Each row was made from one small tree. The marks that hang from a mark follow it in brackets, in alphabetical order. Every link used is in the known rows. Write each row's tree.
Known rows
faku{nuso{ganin{nupunam{pomo}} reme{pagaku}}}: [  2  -6 -13   7  20  -2  -4   0   5  24   6  -7   6   0 -16   8 -14  -1
   6 -13 -13   3   9 -12  28   6   1 -15  -1 -17 -19  11  16]
ganin{nupunam{pomo{nuso{dizut{pagaku}}}}}: [ 10  11  -2 -14   8  10   1  -7   7   0   4  -2  13   2  -7  13 -14   8
   0  17  -2   0 -22 -17  31  -2 -23 -18   2 -41  -6   8   9]
nuso{dizut{pagaku{fefe kabek peza zufig}} ganin{nupunam}}: [ -1  -2 -10 -18  15  -3  16   5 -16  -4  10   5   3  -7  13   5   1  14
   7   2   3 -22   5 -35  -8 -12  17  -6   0  45  17  -9 -36]
pomo{nuso{dizut ganin{nupunam} reme}}: [-13  16   0  33  14   2   1  -3  10   4  -6   4  -2   1 -10   4   0  -7
  11 -10 -10   3  17 -11  28  -1 -22 -24   3 -15 -44   2  23]
faku{nuso{dizut{pagaku{sutog zufig}} ganin pomo}}: [-11  -4 -18  30   5  -7   6   9  -1  -2  -2  25 -15  -9  11   3  10  -1
   2 -13   6  -3  -1 -20  -7  -2  23 -44   0  21   6   2 -18]
peza{pagaku{fefe kabek sutog zufig}}: [  0   0   3 -22   1   5   6  -9   1 -17   5 -12 -10  -1   9   2   6  -6
 -10  10   1 -14  -9  -3 -24 -11  22  35  -6  56  74 -28 -27]
faku{nuso{dizut{pagaku} reme}}: [  7  -1  -8  16   3  -1   3  10  13   8  -7   9   6  -3  -5   5   0  -3
   4  21  -3   1   5 -22   2  -2  15 -30  12 -27   3   7  -2]
nidu{pagaku{peza sutog zufig}}: [  8  -5  20 -20  13  -1   0   5  -4 -31   7  -6 -19  10   0 -16  10  10
  -6  18   6  -1 -15  11 -18   4  14  29   0  48  63 -17 -22]
parafo{nuso{pomo reme}}: [ -4  10  -2   6 -25  -3  -7  -9  23  20  -4   6  -2   3 -12   1  -3 -10
  -3   2   7   9  11  23 -22   0 -14  12  -5 -36 -20   7  37]
parafo{nuso{dizut{pagaku{kabek}} pomo}}: [  4   8  -7  -3 -34  -2  -1   2  14  11   3  19   4  -3   0   3  -1   0
 -11  18  12   2  -5   1 -12 -14  -8  -5  -8 -13  -9   9  15]
nupunam{ganin pomo}: [  0 -24  -2 -19  -5   6  -2  -2   7  -1  -6  -9   8  12  -1   7  -7  22
   2  -5  -9   6 -39  24   9  12 -17   8  -2 -23  -1   7   4]
pomo{nuso{dizut ganin{nupunam}}}: [ -6  18   3  21  14   5   1  -3   4  -5  -1   2   0   5  -4  -1  -1   0
   6   1 -15   3  -2  -6  41  -2 -19 -24   1  -5 -32   4  19]
fefe{pagaku{peza zufig}}: [  7   7  -5 -22   3   2   6   4 -23 -27  16  -7   4   7   1 -19   0  19
  -8   3  -1   5 -12  16 -10   8  20  19   1  11  22   7  -8]
nuso{pomo reme}: [ -3   2   1   5 -19  -2  -8  -1  15  11  -9   3   2   2 -14   6   1 -13
  -5  -1   5  11  13  14 -24   7  -6   1   2 -35 -19   1  19]
ganin{nupunam{pomo}}: [ 12   2   4 -37   6   9  -2 -10   8  11   4 -14  18   8 -15   9 -20   9
   1  18  -7  -1 -21   8  15   6 -14   9  -1 -32   4  12  18]
pagaku{peza}: [ 14   1  14 -21   4   2  -5  -3  -3 -14   2 -11   3   8   0 -14   0   7
  -6  21  -6   6 -10  17  -5   7  10  21   6   6  20   0   2]
faku{nuso{dizut ganin{nupunam{pomo}} reme{pagaku}}}: [-10   0 -14  23  20  -2  -2   8  -1  28   1   4   6  -3 -17  12 -12  -2
   8 -12  -7   1  12 -27  32   1  -8 -36  -3 -14 -35  13  20]
tofo{pagaku{fefe peza sutog} samu}: [ 11  -4   4 -10  24   5   0  -5 -15 -25   1 -14   2  -5  31 -17  12   2
   0  24  -4  -4   2  14  12   5  -2  40  -6  10  48   4 -29]
reme{pagaku{peza sutog}}: [ 12  -1  20 -10   3   2 -12   6 -17 -14   8 -10   0   2  -2 -16   2   1
 -17  19   1   7  -7   9   8   6   6  17  -1  34  15  -3   5]
nuso{ganin reme{pagaku{zufig}}}: [ -7  -9   8   6  -2  -4   1  13 -14   1   4  -3  -4   3 -16  -5   6  -5
   0 -17  -4   5   9   2  15   8  -2 -12  -7   2 -30   1   7]
fefe{pagaku{sutog zufig}}: [ -1   8  -3 -12  -4   5   7   5 -15 -23  10  -2   2   5   0 -16   3  12
  -6   3   2   2 -13  21  -7   6  16   9  -3  17  23   9  -1]
faku{nuso{ganin}}: [  6  -5  -4   8  12   0   1   1  10   0  -1  -3  -2   6   1 -10  -1   4
   6   2 -22   4  -5  12  18   5  23  -9   5   1   8   8   3]
ganin{nupunam{pomo{nuso{dizut}}}}: [  1  19   1  -8  11  11  -2 -11   8   3   1  -5   9   6 -11  10 -15   4
   3   8  -4   1 -19  -6  29   0 -28  -3  -2 -28 -10   6  22]
nuso{ganin}: [  1  -7   9  -4  -3   3   0   3   2  -3  -3  -4   4   7  -4 -12   3   5
   2   4 -16   8  -8  22  18   6   4 -10   0  -9 -13  10  10]
tofo{pagaku}: [ 18  -4  11 -30   3   5  -2   1  -3  -9  -1 -12  19   7  -2  -6   3   4
  -5  28 -15   4 -14  29  28   7  -8   8  -1 -36   5  13   8]
pagaku{fefe kabek peza zufig}: [  6   5   1 -39   5  -2   9  -5 -12 -19   9 -14  -7   2  15  -7   5   7
   1   0   4 -20  -4   5 -43  -5  31  61  -2  56  64 -25 -33]
dizut{nuso{pomo} pagaku{fefe kabek zufig}}: [ 29  -6  -7 -30 -29  -4   8  -8  -2  -6   6   1   0  -8  24   9  -3  -2
  -8   6  15 -14 -16  -3 -36 -12  23  24   8  -1  40 -10 -42]

Write each row's tree
[ 10  -4   2  20 -10  -6 -10  -7   0  21   0   3  -1  -6  -2   7 -10 -16
  -5 -12   5   5  15   3   8   2 -11 -13   5  -6 -41  10  16] : dizut{nuso{ganin{nupunam} pomo reme{pagaku{sutog}}}}
[-18  19  -2  29  18   1   5   3 -13   2   2  -1  -7  -2  -7   5   1  -9
   8 -20  -2  -6  18 -29  28  -6 -20 -19  -5   4 -35 -12   8] : pomo{nuso{dizut ganin{nupunam} reme{pagaku{fefe zufig}}}}
[  0   0  -3  -2   0   0  -3  -5   8  12   1   2   6   3  -9   5  -8   0
  -2  -3 -10   5   6   9  10   4  -8 -15  -2 -13 -29   7  17] : nuso{ganin{nupunam} pomo}
[-13   1  -2  -1   8   5   2   2  -2  16  -3   5  12   3 -11   8 -11   9
  10  -2  -6  -1 -10  -7  30   1 -21 -33  -5 -17 -34  17  19] : nuso{dizut ganin{nupunam{pomo}}}
[-16  -4 -11  30   6  -8  -1   4   3  14  -5  24  -1 -15   1  12   4  -4
   1  -9  14   0  31 -29 -19   1  -4 -42   5   9 -32   4  -4] : nuso{dizut{pagaku{peza sutog}} ganin{nupunam} pomo reme}
[ 20 -17   1   8 -13  -7  -6  -7  -2  -9   0  12  -8 -10  28  -7   3   3
  -8  -2   9   6  -7   8 -16   2  19 -12  15   8   6   8 -25] : dizut{nuso{ganin pomo} pagaku{peza sutog}}
[ 14  -3  16 -26   7   2  -4   3   1 -17   1 -15   0  11   1 -15   1  12
  -5  30  -4   4 -10   7 -13  -2  10  28   6   6  52 -17 -16] : nidu{pagaku{fefe peza}}
[-23   7  -5  37   7  -1  10   4  -2 -13  -9  11 -15  -8  13  -1  17  -6
  12 -22   7  -6  13 -22  -5  -5   2 -27   2   8  -4 -13 -17] : pomo{nuso{dizut{pagaku{fefe sutog zufig}} ganin reme}}
[ 23  -2   5   0 -34  -6 -11  -2   3  13   2   0   2  -3  -4   6  -7 -18
 -15  -1   9   7   5  12 -10  -2  -5  19   4 -16 -20   3  12] : dizut{nuso{pomo reme{pagaku{kabek}}}}
[-28   0  -5  39 -15  -6  -4  10   5  17 -15  21  -3  -4 -11   6   8 -12
   4 -21   6  11  23  -2  -9   2 -13 -39  -3 -21 -57   7  22] : nuso{dizut ganin pomo reme}
[-13  15   0  24 -27  -4 -10   7   3  25  -2  15   0  -1 -19   3  -3 -14
 -10   3  14  11  14   0   1  -6 -28 -14 -12 -28 -48   9  45] : parafo{nuso{dizut pomo reme{pagaku}}}
[-12   4 -14  33   2  -5  -2   6   6  10  -8  17  -7  -1   1   1   2  -4
   2 -11  -6   6   4  -4   6   0   9 -35  -1  -3 -18   7  10] : faku{nuso{dizut ganin pomo}}
[-22   0  -6  12   8   1  -1   9 -13  32  -4   0  15  -4 -16  14 -11  -2
   9 -16   2  -3  15 -29  23  -3 -26 -33  -7 -23 -49   6  19] : nuso{dizut ganin{nupunam{pomo}} reme{pagaku{fefe}}}
[  0 -12  -3  -3   1   8  -4  -9  11 -14  -4 -10  -2  12   5   5  -4  17
   2 -17 -11  10 -39  23  20  11 -24  14  -1 -22  -3  -1   6] : nupunam{ganin pomo{nuso}}
[ 12  -4   5 -29  -4   4   4  -4   3 -18  11 -11  -6   6  -7   2   3  -4
 -16  16  -7  -2 -17   2  -1  -6  12  26  -7  30  47 -16 -13] : peza{pagaku{kabek zufig}}
[ 10   0  11 -19   0  -1  -4  -5   3 -16   5  -6  -5  -1  11 -13   7   3
  -8  12   2  -5  -1  22 -31   1  23  51   1  66  48 -10  -9] : pagaku{kabek peza sutog}
[ 12  -6  15 -29   7  -4   2   4  -1 -31  12  -5 -20   7   3 -13  13   9
  -8  13   8  -7 -10  12 -32  -2  21  53  -4  74  75 -23 -29] : nidu{pagaku{kabek peza sutog zufig}}
[-28   1  -5  19  10   1  -1   8 -11  30  -6   3   9  -8 -10  11  -7  -5
  10 -19   8  -6  18 -27  13  -3 -22 -30  -8   1 -37   4  16] : nuso{dizut ganin{nupunam{pomo}} reme{pagaku{fefe sutog}}}
[ -2   5   3 -28   8  -3   8  -7 -11 -22   6  -9 -14  -3  22  -9  11   4
   1  -4  12 -24   0   8 -54  -5  35  65  -3  85  79 -29 -36] : pagaku{fefe kabek peza sutog zufig}
[-19  12   3  42   3   1  -1   3   8  -3 -10   8  -9   2  -5  -4  11  -9
   9 -17  -7  10  12   0  19   1 -15 -25   1 -16 -43   2  20] : pomo{nuso{dizut ganin reme}}
[ -5   4  -3   9  -7   6  -2   0  10  -2  -6   5   3  -1  -5   9   0  -1
   1  -4   7   9 -13 -11   9   1 -18 -18   2 -52 -16   5   9] : nupunam{pomo{nuso{dizut{pagaku} reme}}}
[-27  -6 -12  37  -5  -8  -1   8  -3   9 -14  23  -7 -17  15   3  14  -5
   4 -20  19   1  30 -25 -40  -3   9 -34   5   9 -18  -6 -16] : nuso{dizut{pagaku{fefe peza sutog}} ganin pomo reme}
[-24   7  -4  26  -1   4  -5   3  -7   8  -6   0  -2  -2  -4   3   1  -5
   6 -33   3   7   1 -12  20  -1 -23 -18  -8 -28 -38  -2  17] : nupunam{pomo{nuso{dizut ganin reme{pagaku{fefe}}}}}
[ 16  -4  11 -33  -9   3   0   5  12  -9   2 -14   5  10  -3  -7   2   8
  -6  28  -6  -2 -10  11 -14 -10   9  39  -1  10  53 -18 -14] : nidu{pagaku{fefe kabek}}
[  3   3   6 -23   2   0  -1  -8  -1 -13   1 -11  -4  -4  21 -12   6   3
  -2   9   5 -14   4  13 -45  -5  30  60   2  65  65 -20 -21] : pagaku{fefe kabek peza sutog}
[  8 -16  -1   2   2  -8   9  -7 -10  -9  -2   1 -13 -12  32  -5   7   1
  10 -12  14 -15   6  -8 -35  -1  33   4  18  25  33  -8 -47] : dizut{nuso{ganin reme} pagaku{fefe peza sutog zufig}}
[-13   4  -2  31   2  -1   8   8   0 -13  -3  12 -11  -2   0   0  14  -3
   7 -15   0   3   5 -18  14   0  -6 -35   3 -13 -27  -3  -6] : pomo{nuso{dizut{pagaku{zufig}} ganin reme}}
[-16   9   0  23 -19  -3  -6   8   8  14 -14  15   2  -2 -15  10   3 -15
  -3   0  12   9  15  -4 -18   1 -16 -21  -1 -31 -36   3  24] : nuso{dizut pomo reme}
[  4   5   2 -37  -6   2  11  -3  -4 -11   5 -13  -1   3   7  -2   4   2
   2   5   1 -19  -8   8 -29  -8  22  47  -5  32  52 -19 -22] : pagaku{fefe kabek zufig}
[ 13  -3   1 -25  26   3   8  -3 -25 -32   8 -16  -2  -1  26 -13  11   5
   2  17  -4 -10  -5   8  14   4  -1  44 -11   1  49  -1 -39] : tofo{pagaku{fefe peza zufig} samu}
[ 24  -3  10 -11  -1   1   1 -11   4   7   1  -8   9   6   3  -2 -15   3
   5  14 -15   0 -12  16  30   2  -2  -5  12 -15 -15  16   8] : dizut{nuso{ganin{nupunam}}}
[ -6  -8  -9 -14   2   0   0   0  -2  27   6 -12  14  -4 -11  11 -12  -1
   5 -20  -3  -6  16 -11   5  -2  -7  12 -10  -3 -20  -1   8] : nuso{ganin{nupunam{pomo}} reme{pagaku{fefe kabek}}}
[ 23 -13  -7   4 -15  -5  -1  -8  13  18  -1   8   9  -7   3  14 -11  -5
   0   3   2   4   9  -6   1   0  -2 -28  16 -47 -33  15  -6] : dizut{nuso{ganin{nupunam} pomo reme} pagaku}
[ 16 -10   4  -3  -4  -1  -5  -6  -3  24   3  -9  10   0  -9   8 -19  -3
   3  -9  -3   4  -3   3  31   4 -17  -9   5 -34 -41  19  17] : dizut{nuso{ganin{nupunam{pomo}} reme{pagaku}}}
[-14  -7  -3  20 -14  -5  -6   2  11  13  -9   8  -4  -1  -9   2   5 -10
   2 -22  -1  13  21  14 -15   8  -3 -16  -1 -26 -40   5  17] : nuso{ganin pomo reme}
